What can hang from each mark:
fepuz: vura
pizi: vura
bufat: dufolo refub
gubur: pada
pada: dufolo gubur
rafo: refub vura
vura: pizi
dufolo: bufat pada vobu
refub: bufat rafo

Known rows, with every way that one mark hangs from another:
refub{bufat{dufolo{vobu}} rafo{vura}}: [-2.462  1.309  1.880  1.090 -2.794 -0.498  7.806 -0.072 -6.388  2.668
 -5.376  0.970  7.073  1.943  1.228 -1.012  4.755  3.391  1.305 -2.799
 -0.504 -2.500  2.481]
refub{bufat}: [ 0.750  0.361  1.647  1.744 -2.822 -0.896  6.793  1.127 -2.636  1.079
 -2.092  0.425  4.809  0.510  1.331 -0.885  3.069  0.831  1.898 -2.039
  1.304 -1.132  2.763]
pada{dufolo gubur}: [ 2.690 -0.341  0.792  2.760 -0.478  0.786  4.836  0.574 -0.676  1.242
 -2.573  0.161  2.632  0.552  2.151 -0.013  0.825  3.386  1.618 -2.207
  1.017  0.375  0.697]
refub{bufat{dufolo} rafo{vura{pizi}}}: [-2.685  1.323  2.209  2.366 -1.698 -0.554  6.571  0.298 -6.618  1.489
 -3.938  0.623  6.577  1.478  1.402 -1.479  6.462  2.030  2.743 -2.172
 -0.326 -1.387  3.152]
dufolo{vobu}: [ 0.579  0.060  1.187  0.354 -2.272 -1.069  5.069 -0.980 -2.027  1.993
 -3.089  0.402  3.779  0.588  1.451  0.506  1.719  1.178  0.181 -2.886
 -0.703 -1.140  1.190]
refub{bufat{dufolo{pada}} rafo{vura{pizi}}}: [-2.670  1.511  3.031  2.058 -1.516 -0.609  5.941  0.447 -6.088  2.026
 -4.542 -0.611  6.816  2.266  2.163 -1.403  6.055  2.662  2.627 -3.088
 -0.677 -1.059  2.535]
pada{dufolo{bufat{refub} vobu} gubur}: [ 1.210 -0.651  1.396  2.855 -2.266  0.631  5.599  1.025 -1.941  2.856
 -2.669  0.553  4.106  1.672  3.200 -0.076  1.150  5.128 -1.708 -2.245
  1.547 -0.713  0.950]
rafo{refub vura{pizi}}: [ 2.155  1.597  0.959  3.230 -0.058 -2.061  2.509 -2.106 -3.729  0.193
 -0.156 -1.627  4.144  0.606  0.201  0.106  4.989  3.240  2.813 -2.008
 -1.448 -0.727  2.183]
vura{pizi}: [ 0.131  0.049  1.682  2.517 -0.595 -1.309  3.289 -0.410 -2.312 -0.013
 -1.137  0.124  2.955 -0.018  1.817 -0.320  4.803 -1.095  2.350 -1.926
 -0.444  0.482  2.140]
refub{bufat{dufolo{pada{gubur} vobu}} rafo}: [-2.652  0.927  2.706  0.846 -2.564  1.510  7.943  1.411 -3.937  3.191
 -5.821 -0.342  7.045  2.734  2.815 -0.666  3.022  2.944  1.078 -3.126
 -0.261 -1.485  1.461]
dufolo{bufat vobu}: [-1.215  0.510  1.712  1.300 -3.608 -1.544  6.382  0.381 -2.993  2.336
 -3.612 -0.356  5.583  1.406  2.085 -0.281  1.133  1.235 -1.450 -2.668
  0.512 -1.329  2.444]
fepuz{vura}: [-0.072 -0.208  0.413  2.858 -0.565 -1.793  5.420 -1.240 -3.627 -1.176
 -2.025 -1.494  3.811 -1.046  0.738  0.723  2.578 -1.374  0.909 -2.402
 -0.233 -1.473  2.600]
bufat{dufolo{vobu} refub}: [ 2.069 -0.859  0.860 -0.111 -1.995 -0.745  4.678 -2.313 -5.702  1.224
 -2.873  2.549  3.012 -1.169  1.822  0.300  6.795  1.063 -0.639 -1.603
  0.942 -1.256  1.539]
pizi{vura}: [-0.114 -0.091  0.576  1.798 -1.940 -1.309  3.864 -1.482 -3.600 -0.448
 -2.173 -0.192  3.525 -0.220  1.064  0.028  2.631  0.745  1.360 -2.599
 -0.294 -0.568  2.088]
bufat{dufolo refub{rafo}}: [ 1.444 -1.005  0.616  1.209 -2.504 -0.401  5.320 -1.366 -6.887  0.292
 -3.513  3.077  3.829 -0.777  1.029 -0.469  7.347  0.162  0.692 -1.095
  1.640 -0.414  2.615]
pada{dufolo{vobu}}: [ 2.967 -0.546  0.424  0.454 -2.762 -0.482  4.681  0.582 -1.860  2.507
 -2.641  0.464  2.995  1.409  1.857 -0.072  0.769  2.759  0.040 -2.694
 -0.037  0.107 -0.095]
dufolo{bufat{refub{rafo{vura}}} vobu}: [-1.656  0.011  1.706  2.294 -4.071 -2.038  6.169 -0.390 -5.689  2.645
 -3.465  1.434  6.302  1.914  1.545 -0.406  3.526  3.583 -2.169 -2.647
  0.706 -2.160  3.071]
pada{dufolo}: [ 3.758 -0.590  0.258  1.395 -2.409 -0.863  4.562  0.783 -2.072  1.231
 -2.048  0.453  2.556  0.486  1.441 -0.560  1.587  1.778  1.373 -2.048
  1.138  0.977  0.751]
refub{rafo{vura}}: [-0.594  0.646  1.132  2.594 -1.908 -1.916  5.527 -1.106 -4.571  0.957
 -4.036  1.118  5.112  1.123  0.021 -0.509  3.184  2.164  2.263 -2.841
 -0.416 -1.189  2.890]
rafo{vura}: [ 1.374  0.873  1.273  2.447 -0.505 -2.926  4.176 -2.445 -3.818  0.462
 -2.778  0.648  3.837 -0.546  0.357 -0.160  3.774  2.214  2.331 -2.932
  0.006 -1.456  2.680]
refub{rafo}: [-0.356 -0.090  0.840  2.093 -2.841 -0.765  6.005  0.293 -3.418  0.895
 -3.808  1.103  4.716  1.219  0.536 -0.458  2.329  0.307  1.937 -2.186
  0.117 -0.278  2.654]
gubur{pada{dufolo{bufat{refub{rafo}} vobu}}}: [ 3.523 -1.056  1.362  1.763 -4.983 -1.228  5.369  0.651 -5.349  1.949
 -4.087  0.880  4.370  1.277  0.900 -2.054 -0.576  2.322 -2.036 -2.087
  0.826 -0.276  1.428]

Rows:
[ 0.019  0.718  2.339 -0.004  0.004  0.603  4.873 -1.676 -2.489  2.336
 -5.447 -1.034  4.074  0.359  3.164  0.603  3.279  1.877  0.826 -3.488
 -0.540 -0.857  0.509]  bufat{dufolo{pada{gubur} vobu}}
[-2.602  1.081  2.377  3.336 -2.258 -1.185  6.394  0.974 -4.931  1.532
 -2.869  0.436  6.628  2.484  1.084 -1.401  4.551  2.656  2.706 -2.560
 -0.506 -1.648  3.237]  refub{bufat rafo{vura{pizi}}}
[ 3.402 -0.941  0.637  2.397 -3.807 -1.386  5.163  1.430 -3.914  1.335
 -1.512  0.957  3.561  0.699  1.853 -1.043  2.804  2.343 -0.795 -1.473
  2.688  0.671  1.801]  pada{dufolo{bufat{refub}}}
[ 4.516 -0.429  1.283  2.070 -3.920 -1.796  5.099  0.480 -4.264  0.678
 -3.693 -0.223  3.652  0.008  0.611 -2.256 -0.956  0.643 -0.302 -1.895
  1.403  0.612  1.748]  gubur{pada{dufolo{bufat}}}
[ 0.728  0.756  2.415  0.459 -2.135 -0.372  6.461  0.718 -3.876  1.604
 -3.739 -0.823  5.064  0.325  2.358 -0.898  4.438  0.658  1.976 -2.526
  1.154 -0.622  1.927]  refub{bufat{dufolo{pada}}}
[ 1.217 -0.222  2.720  2.419 -3.230 -2.200  4.788  0.436 -3.616  1.396
 -2.564 -0.614  4.947  1.045  2.610 -0.596  3.603  1.686 -0.805 -2.911
  2.254 -0.089  2.632]  dufolo{bufat{refub} pada}
[ 4.532 -1.066  1.430  1.534 -4.480 -1.710  4.848  0.081 -4.803  1.646
 -3.491  0.785  3.640  0.479  1.126 -1.844 -0.360  2.069 -2.022 -2.040
  1.015 -0.251  1.271]  gubur{pada{dufolo{bufat{refub} vobu}}}
[-1.162  0.367  3.148  4.146 -1.730 -1.150  5.502 -0.045 -3.819  1.965
 -4.016 -0.513  6.239  2.145  2.591 -0.539  3.179  4.719 -0.242 -3.429
  1.575 -1.196  2.968]  dufolo{bufat{refub{rafo{vura}}} pada{gubur}}
[-0.634 -0.236  1.381  1.147 -1.597 -1.031  4.259 -2.446 -7.453  1.623
 -3.583  2.643  4.499  0.397  1.676 -0.162  8.055  2.509 -0.116 -2.133
 -0.586 -1.613  1.956]  bufat{dufolo{vobu} refub{rafo{vura{pizi}}}}
[-0.921 -0.028  3.292  2.389 -2.153 -0.368  5.240  0.072 -2.074  3.174
 -3.751 -0.888  5.445  2.188  3.780  0.264  1.905  4.331 -2.182 -3.823
  0.765 -1.569  1.601]  dufolo{bufat{refub} pada{gubur} vobu}
[ 0.317 -0.042  2.053  0.371 -1.952 -1.128  4.422 -2.475 -6.876  2.532
 -4.961  1.400  4.942  1.103  2.007  0.009  6.654  3.660 -0.360 -3.295
 -0.380 -1.628  1.138]  bufat{dufolo{pada vobu} refub{rafo{vura}}}
[ 2.697  2.348  1.626  1.795 -1.316 -1.254  5.011 -1.290 -5.124  1.494
 -2.157 -2.361  5.852  0.988  0.505 -0.347  4.526  4.527  2.564 -2.465
 -0.132 -1.534  1.922]  rafo{refub{bufat{dufolo{pada}}} vura}
[ 1.544 -0.481  2.305  0.482 -0.503  0.389  4.195 -2.214 -4.050  2.042
 -3.964  0.750  3.524 -0.149  3.138  0.652  5.848  2.979 -0.495 -2.846
  0.510 -1.170  0.592]  bufat{dufolo{pada{gubur} vobu} refub}
[-0.677  0.970  2.745  0.440 -1.457  0.815  6.805  0.427 -2.766  2.626
 -4.410 -0.912  5.513  1.066  3.091 -0.293  3.334  2.405  1.121 -3.055
  0.311 -1.487  1.162]  refub{bufat{dufolo{pada{gubur} vobu}}}
[ 1.771 -0.226  0.971  1.913 -0.772  1.166  5.045  0.387 -0.395  2.512
 -3.206  0.138  3.091  1.521  2.737  0.402  0.079  4.542  0.332 -2.753
 -0.076 -0.393 -0.093]  pada{dufolo{vobu} gubur}
[ 0.331  0.109  1.366  2.479 -1.893  0.807  6.170  1.415 -1.026  2.987
 -3.524 -0.597  4.534  2.047  3.160 -0.124 -0.490  4.602 -1.065 -2.607
  0.845 -0.531  0.920]  pada{dufolo{bufat vobu} gubur}
[-2.016  0.811  2.348  0.199 -3.522  0.658  7.670  1.520 -4.808  3.150
 -5.533 -0.222  7.038  2.704  2.310 -0.890  3.468  1.945  0.945 -3.097
 -0.214 -1.237  1.603]  refub{bufat{dufolo{pada vobu}} rafo}
[ 2.631  1.973  1.042  2.612 -1.807 -1.681  5.361 -0.930 -4.038  0.992
 -0.886 -1.555  5.620  1.001 -0.369 -0.300  3.431  4.606  2.527 -2.117
 -0.059 -1.921  2.506]  rafo{refub{bufat} vura}
[ 2.064  2.335  1.706  1.098 -1.621 -1.055  5.155 -1.493 -4.874  2.219
 -2.616 -2.396  6.049  1.529  0.834 -0.105  4.124  5.235  1.618 -2.898
 -0.963 -2.007  1.403]  rafo{refub{bufat{dufolo{pada vobu}}} vura}
[ 2.105 -0.714  1.162  3.785 -1.921  0.308  5.370  1.281 -2.238  1.463
 -2.025  0.645  3.628  0.733  2.651 -0.536  1.956  4.201 -0.395 -1.602
  2.656  0.029  1.823]  pada{dufolo{bufat{refub}} gubur}
[ 1.547 -0.149  0.834  1.117 -3.798 -0.844  5.705  1.556 -2.596  2.944
 -2.978 -0.287  4.356  1.983  2.427 -0.630  0.339  2.926 -1.291 -2.461
  0.889  0.052  0.819]  pada{dufolo{bufat vobu}}
[ 2.480 -0.895  0.820  1.481 -4.191 -1.029  5.310  1.219 -3.612  2.812
 -2.047  0.938  4.032  1.714  2.431 -0.633  1.879  3.545 -2.054 -2.060
  1.655 -0.235  0.936]  pada{dufolo{bufat{refub} vobu}}
[ 4.035 -0.649  1.386  2.962 -4.080 -2.268  5.021 -0.208 -6.233  1.021
 -3.832  1.085  4.273  0.521  0.124 -2.417  0.541  2.817 -0.738 -2.000
  1.246 -0.190  2.308]  gubur{pada{dufolo{bufat{refub{rafo{vura}}}}}}
[ 1.312 -0.687  0.956  2.881 -2.425 -2.107  4.778 -1.620 -5.604  0.517
 -2.282  2.802  4.125  0.245  0.192 -0.412  5.658  2.675  0.976 -2.189
  0.908 -1.460  3.018]  bufat{refub{rafo{vura}}}
[ 0.192 -0.391  1.186  2.130 -1.209 -1.267  4.130 -2.313 -7.746  0.398
 -3.017  2.761  4.009 -0.540  1.084 -0.614  8.835  1.391  1.242 -1.489
  0.696 -0.838  2.807]  bufat{dufolo refub{rafo{vura{pizi}}}}
[ 2.020  2.444  1.869  2.413 -0.353 -0.445  5.219 -1.441 -4.478  1.467
 -2.508 -2.476  5.886  1.034  0.912 -0.085  4.188  5.529  2.671 -2.612
 -0.246 -1.876  1.890]  rafo{refub{bufat{dufolo{pada{gubur}}}} vura}
[ 1.385  2.322  2.174  2.395 -0.344 -1.149  3.687 -1.056 -4.992  1.309
 -1.202 -2.806  5.660  1.463  1.211 -0.520  6.288  3.976  2.942 -2.333
 -1.087 -1.025  1.850]  rafo{refub{bufat{dufolo{pada}}} vura{pizi}}
[ 1.078  0.552  2.168  0.934  0.390  0.203  4.597 -1.375 -2.878  0.930
 -4.850 -0.814  3.616 -0.607  2.667  0.100  4.173  0.913  2.116 -2.805
  0.477  0.077  1.293]  bufat{dufolo{pada{gubur}}}
[ 1.292  0.034  1.191  3.538 -1.521  0.509  5.870  1.603 -1.373  1.650
 -2.885 -0.318  4.107  1.166  2.691 -0.589  0.300  3.447  0.347 -1.984
  2.019  0.269  1.626]  pada{dufolo{bufat} gubur}
[-1.385 -0.560  1.504  2.041 -4.672 -1.262  6.548  0.497 -4.937  2.549
 -3.306  1.450  6.011  1.996  1.794 -0.359  2.898  2.130 -2.404 -2.242
  1.046 -1.673  2.894]  dufolo{bufat{refub{rafo}} vobu}
